What can hang from each mark
H: J U
Y: N T
U: H T
K: J P Z
T: U
N: P
D: J
P: K X
J: D H K
Z: K

(in the rows, 128 means zero)
Known rows, with every way that one mark hangs from another
P{K{J{H{U}}} X}: [147 114  72 152  67  93 121 100 124 178 116 101 155 152 165 112 137 126
 129 133 119 159 143 152 123 121  90  96 148  97 130 139  82 105 139 115
  79 127 111]
T{U{H{J}}}: [139 111 111 112  85 104  97 141 145 174 103 153 151 173 107 117 138 121
 150 203 119 176 127 128 150 123  62  83 165  94 148 158 135 119  69 142
  88  81 134]
N{P{K{J Z} X}}: [177 132  93 141  49 117 113 117 120 191 113  82  94 163 166  82 117 106
 133 107 100 133 148 141 137 136 161 148 115  97 108 146  82  71 153 120
 125 102 107]
U{H{J} T}: [131 142 125 142  79  96 108 125 157 135 110 168 135 188 123  95 151 129
 121 208  87 187 126 150 146 140  80  92 150 100 111 104 131 114 105 118
  74 104 147]
H{J{K} U{T}}: [169 139 117 150  91 124 109 118 160  93 118 124 157 177 111 121 179 125
 126 190  84 158 108 133 139 151  58 118 152  64  90 102  98 163 141 129
  34 121 135]
Y{N}: [135 121  88 113 102 133 104 155 161 142 129 140 156 130 118  84 116 105
 116 116 117 144 120 126 148 142 114 107 134 101 117 123 122 136 112 110
  84 115 137]
P{X}: [124 126  69 132  94  96 139 133 130 145 118 116 151 118 149 119 117 103
 145 136 116 154 140 139 148 118 144 110 116 108 110 150 133 102 133 134
  92 120 109]
U{H{J{K}} T}: [158 139 127 142  74 107  96 127 153 119 118 165 149 177 133 107 148 123
 116 212  66 195 106 151 124 128  67 106 177 104  88 109 107 120 108 128
  57 119 132]
P{K X}: [139 131  73 142  71 101 156 135 122 164 135 109 130 119 161 100 100 114
 155 130 110 177 139 138 148 115 161 101 135 117 112 144 111  82 151 135
 107 134 126]
P{K{J Z} X}: [154 155  80 129  81  87 112 103 131 187 105  77 102 170 165 102 135 106
 128 109 109 142 152 146 149 123 149 131 134 102 109 158  93  66 133 133
 114  98 100]
Y{N{P{K{Z}}} T}: [181 121 129 111  61 169 106 177 162 165 152 151 109 165 141  16  97 111
 137  98  86 142 104 133 153 167 143 141 139 121 139 102  71 109 130 109
 131 134 133]
N{P}: [141 110 107 140  86 147 129 151 137 128 139 151 140 119 140  88 116 126
 134 133 111 137 121 134 114 149 145 131 116 111  96 137 118 133 145 105
 100 105 135]
D{J{H K{Z}}}: [174 127 118 137 112 145  93 101 160 121 145 135 137 160 175  82 136 115
  51 198  91 132 108 136 122 111 102 108 174 133  79 170  81 140 107 134
  74 117  97]
U{H T}: [106 139 121 148  83 114 123 126 147 140 130 175 122 169 138 102 137 129
 108 187  81 186 128 168 129 140 106 119 147 118 100 112 123  97 123 123
  93 124 130]
D{J{K{P}}}: [155 152 115 135 106 141 128 107 138 111 125 117 134 152 143 100 131 100
  76 163  83 152 120 143 134 127 139 120 144 120  80 165  85 106 121 116
  98 116  92]
Z{K{J{D H} P}}: [143 189 120 146 111 121  79  74 121 181 119 151 124 175 148  94 139 100
  52 123  78 143 127 161 129 122 110 101 156 200  88 193  84 131 113 107
  86  83  97]
Z{K}: [108 159  93 144 143 105 142 124 130 146 152 132 142 126 144 105 134 127
 108 131 105 139 134 129 153 116 135 121 150 147 103 176 116 137 136 128
  90  84 119]
P{K{J{D H}} X}: [154 150  83 144  57  95  93 102 126 185 127 133 132 143 176  91  96 104
 111 126  94 174 127 161 113 120 119  80 145 154 111 177  98  93 119 129
  85 125 109]
T{U{H{J{K{Z}}}}}: [199 108 139 108  81 121  74 133 148 172 107 138 144 193 130 120 149 117
 125 215  93 166 115 130 136 110  55 110 198 100 122 156  85 126  74 157
  82  80 106]
D{J{H}}: [117 128  97 140 122 126 116 108 157 122 140 151 149 137 155  83 124 122
  74 187 109 143 119 138 131 123 107  83 144 124 106 171 124 133 103 112
  82 109 119]
J{D H{U{T}} K}: [179 130 136 163  73 158  86 103 150 110 149 175 147 165 144 111 137 120
  79 198  65 172  92 169  98 149  61 107 162 139  73 115  75 174 146 138
  33 156 120]
K{P{X} Z}: [164 142 101 130  78 129 127 103 129 168  83 101 113 182 139 117 148  80
 117 131 107 142 146 152 168 126 160 127 115 131 104 136 100  82 130 128
 122 116  92]
K{J{H} Z}: [144 136 115 129 109 119  61  98 158 162 109 131 133 180 155  93 160 114
  78 145 107 116 128 147 120 128  97 116 157 125  87 159 101 129  96 113
  88  79 113]
J{H K}: [166 114 111 141  96 137  97 132 150 118 143 159 172 122 169 101 124 120
  92 171  87 165  96 142  96 105  96  98 182 152  67 147  90 143 110 122
  56 127 108]
T{U{H}}: [117 105 115 117  87 121 114 140 133 177 123 153 133 148 125 119 121 130
 139 182 112 179 136 145 135 123  93 107 164 108 141 168 117 105  80 144
 108  93 113]
Z{K{J{D} P{X}}}: [132 199  89 139 102  90 108  79 102 188 101 102 116 162 142 125 131  79
  90  91  84 146 153 158 161 127 152 124 119 161 106 198 100  91 136 133
 105  90  78]
N{P{K{J} X}}: [150 130  76 146  47 104 133 129 116 178 120  96 118 123 166  88 100 122
 141 100 101 156 146 144 125 135 158 131 116  95 113 151  99  71 156 110
 111 112 113]
Z{K{J{H} P{X}}}: [138 165  77 157  97  90 104  74 112 187  89 109 137 162 165 110 145 102
  71 121  86 148 149 163 153  97 119 109 154 166 102 185  89  97 119 102
  87  91  75]
Y{N T}: [120 130  93  97 109 132 101 169 171 132 138 155 159 144 114  58 119 101
 134 105  93 150 112 136 162 153 121 122 140 109 139 129 122 126 102 115
  95 122 121]
Y{T}: [ 99 141 104 121 132 125 122 151 167 119 139 150 147 144 133  90 131 111
 147 123  99 151 117 143 142 144 135 128 140 122 120 158 128 119 113 126
 106 110 120]
Y{N{P} T{U{H}}}: [137  78 116  98  54 153  89 191 150 187 133 179 145 154 111  57  95 118
 146 146  83 174 119 145 147 151  80 129 155  98 175 134 102 105  74 123
 120 118 103]
K{J{D} P}: [135 177 118 119  96 126  82  92 134 158 103 133 115 177 122 109 142  91
  93 103  97 145 131 158 125 155 134 122 116 142  86 172 107 101 111 111
 107  89 109]

Rows
[167  92 117 146  96 143 111 118 145 116 139 148 189 134 153 122 147 132
 108 174 108 150 103 148  95 119  71 106 175 116  88 127  77 165 133 124
  43 137 111]
J{H{U} K}
[119 100 108  87  80 131  82 177 164 182 125 171 149 168 106  71 108 115
 143 148  91 182 123 148 161 134  71 112 173 108 177 145 111 102  62 137
 114 113 101]
Y{N T{U{H}}}
[195 137 108 148  51 140  96 106 124 148 117 146 151 145 167 114 108  79
  85 159  66 188 103 167 112 103 122  84 155 189  75 155  75 109 119 136
  72 155  81]
J{D H K{P{X}}}
[199 141 133 129  85 138  94 110 132 123 113 130 169 186 107 129 168  93
 127 162 101 158 106 139 123 151  84  99 140 114  90 130  72 155 136 130
  54 120 127]
H{J{D K{P}} U}
[188 100  99 157  56 139 126 103 124 147 106 116 176 156 157 140 148 103
 108 168  95 168 116 163 118 108  87 100 154 126  93 117  61 118 139 120
  63 162  79]
J{H{U} K{P{X}}}
[194 139 109 132  71 135 116 108 128 155  95  94 126 170 158 125 142  78
 102 139  80 153 127 152 144 111 150 140 147 135  75 141  68  90 138 137
 101 131  72]
J{K{P{X} Z}}
[135 115 114 163  84 140 116 109 164 119 131 164 144 165 132 105 161 135
  92 192  97 160 116 162 126 149  66 102 147 108 102 102 107 157 137 114
  52 135 133]
J{H{U{T}}}
[190 118 127 138  99 150  85 123 158 135 138 148 146 159 170  98 137 116
  79 176  86 143  99 145 100 106 102 116 183 156  67 147  75 145 113 131
  68 118 105]
J{H K{Z}}
[134 146 111 131 105 116  62 102 151 149 124 160 144 155 150  95 130 111
  84 139  99 146 120 158 102 139  98  93 143 152  94 179 116 135  96 121
  70  91 125]
K{J{D H}}
[172 115 122 161  75 149 109 111 160 102 135 160 156 159 151 115 152 136
  84 201  71 169 100 159 108 137  59 117 171 112  78  99  76 161 143 124
  37 150 110]
J{H{U{T}} K}
[148 136 102 140  71 129 121 132 128 162 133 120 117 136 153  72 111 132
 129 103 101 144 133 135 106 150 148 134 129 102  98 148  91  95 143  98
 114  97 134]
N{P{K{J}}}
[171 101 105 101  40 168 104 189 159 175 148 152 113 143 116  33  78 122
 152 121  77 172 106 122 156 162 113 127 158 103 165 135  91 107 104 121
 132 121 123]
Y{N{P{K}} T{U}}
[114 158  93 145 135  96  91  97 134 163 133 136 151 142 159  97 143 131
  71 129  97 132 130 146 132 111  95 115 170 158 100 193 105 139 112 104
  74  71 109]
Z{K{J{H}}}
[181 152 128 144  84 130  89 113 156  97 128 144 145 184 106 118 158 110
 114 192  79 165 104 142 126 166  61 105 146  90  89 108  98 171 141 142
  31 130 144]
H{J{D K} U{T}}
[123 185  75 144 109  85 128  82 108 181  91  83 129 157 147 127 145 100
  94  97  90 137 164 151 169 113 147 130 131 139 105 188 100  85 136 113
 106  79  77]
Z{K{J P{X}}}
[223 168 153 122  87 152  73 104 143 137 104 131 129 206 122 101 161  75
 100 161  83 148 100 138 137 137 115 105 153 153  72 144  72 131 115 137
  77 104 114]
H{J{D K{P Z}}}
[189 142  91 133  67 110 113 118 129 134  84 101 165 155 134 128 143  84
 127 154  88 177 124 135 150 111 124  98 143 109  90 141  99 100 119 126
  73 121 100]
H{J{K{P{X}}}}
[182 130 121 129 105 124  95 125 138 112 129 138 182 161 117 132 155 108
 147 163 114 151 106 128 115 153  70  96 148  95 105 141  97 175 132 144
  36 121 138]
H{J{D K} U}
[215 146 112 125  68 120 100 108 135 150  79  87 141 193 139 124 161  73
 119 158  87 152 122 135 160 111 120 111 146 115  90 133  80  99 121 138
  82 110  93]
H{J{K{P{X} Z}}}
[195 136 126 121 112 122  85 127 156 121 118 120 153 173 133 110 165 106
 120 170 100 138 108 124 137 122 100 116 166 104  81 142 100 146 112 141
  61  91 127]
H{J{K{Z}}}
[156  89  74  94  42 143  99 183 151 173 117 135 138 129 115  67  83  95
 155 117  82 165 125 132 176 149 113 136 126  81 174 146 121 104 100 134
 109 122  89]
Y{N{P{X}} T{U}}
[114 191  94 137 147  94  95  97 122 164 143 129 128 145 138 110 132 112
  94 103  89 132 137 144 137 134 128 129 143 153 100 208 117 137 132 133
  84  65 112]
Z{K{J{D}}}
[135 175 108 153 114 110  95  81 126 171 109 135 134 170 151  98 156 119
  52 128  89 134 130 152 135 113 109 113 162 175  93 181  80 120 112  95
  91  73  92]
Z{K{J{H} P}}
[152  94 102  93  64 169  89 193 164 157 130 160 136 142 102  49  95 112
 143 123  84 148 112 127 155 161 103 141 145  95 163 147 112 127  93 124
 110 102 110]
Y{N{P} T{U}}
[181 147 100 137  85 131 121  88 129 141 102  85 114 175 157 111 138  74
  79 164  86 141 134 145 161 113 151 133 131 114  89 163  74  82 130 134
 109 127  65]
D{J{K{P{X} Z}}}
[144 139 128 162  78 145 101 102 156 123 142 178 129 174 129 101 142 121
  90 190  92 165 108 169 116 163  71  92 135 135  96 112 104 168 135 126
  53 144 136]
J{D H{U{T}}}
[130 132 113 136 106 119  74  94 142 149 126 148 163 167 137 117 149 121
 102 136 116 132 125 158 105 151  67  98 138 119 112 159 100 159 114 117
  58 104 128]
K{J{D H{U}}}
[172 155 139 140  67 112  76 120 145 126 128 179 136 183 131 104 133 107
 104 212  58 204 104 162 115 141  74  92 167 129  81 122 105 130 106 142
  52 129 137]
U{H{J{D K}} T}
[167 177 108 121  75 117  79  79 131 186  75  91 100 201 140 116 151  65
  96 102  93 136 151 160 151 145 151 132 108 133  98 172  99  77 122 133
 117 100  82]
K{J{D} P{X} Z}
[125 137 108 158  91 120  86  86 163 128 112 142 135 183 133 107 174 137
  80 169  93 145 129 162 120 157  59 119 145  86  99 123 101 145 124 105
  58 105 125]
K{J{H{U{T}}}}
[169 144 101 135  72 115  79  73 135 185  71 106 125 198 160 107 152  86
  75 134  96 137 145 167 146 115 119 116 138 140  98 152  90  83 106 111
 104  97  80]
K{J{H} P{X} Z}
[151 165 129 121 105 134  89  89 146 165  86 101 106 202 130 105 171  91
  86 109 101 117 140 152 139 142 138 144 130 120  88 157  93  93 116 108
 122  72  99]
K{J P Z}
[132 166  80 148 107  99 154 107 105 172 112 105 132 143 144 120 135  98
 107 122  96 152 147 146 175 104 157 117 131 155 114 164 102  95 150 122
 108 107  90]
Z{K{P{X}}}
[125 177 104 145 131 103  74  95 128 170 137 154 141 149 151  96 127 117
  63 128  89 135 126 153 122 119 101 101 158 179  96 203 104 148 111 127
  68  76 111]
Z{K{J{D H}}}
[131 150  69 137  78  81 127 118 125 178 113  82 123 137 162 108 116 109
 143 107 108 163 148 143 139 121 148 117 130  99 114 167 111  68 135 122
 108 108 113]
P{K{J} X}
[206 130 147 141  81 170  84 106 151 144 115 145 139 181 165  98 151 100
  61 169  77 148  98 156 111 108 111 116 181 176  58 135  52 123 110 118
  88 125  90]
J{H K{P Z}}
[148 105 104 153 116 134 115 106 143 104 148 135 173 142 162 111 145 132
  81 198 108 139 113 134 113 125  75  96 169  95 101 155  77 157 128 117
  50 137 105]
D{J{H{U} K}}
[153 128 127 106  80 110  78 132 135 180 117 170 142 178 109 114 126 114
 147 196 113 185 125 140 139 132  64  69 157 119 150 178 131 124  75 155
  85  85 132]
T{U{H{J{D}}}}
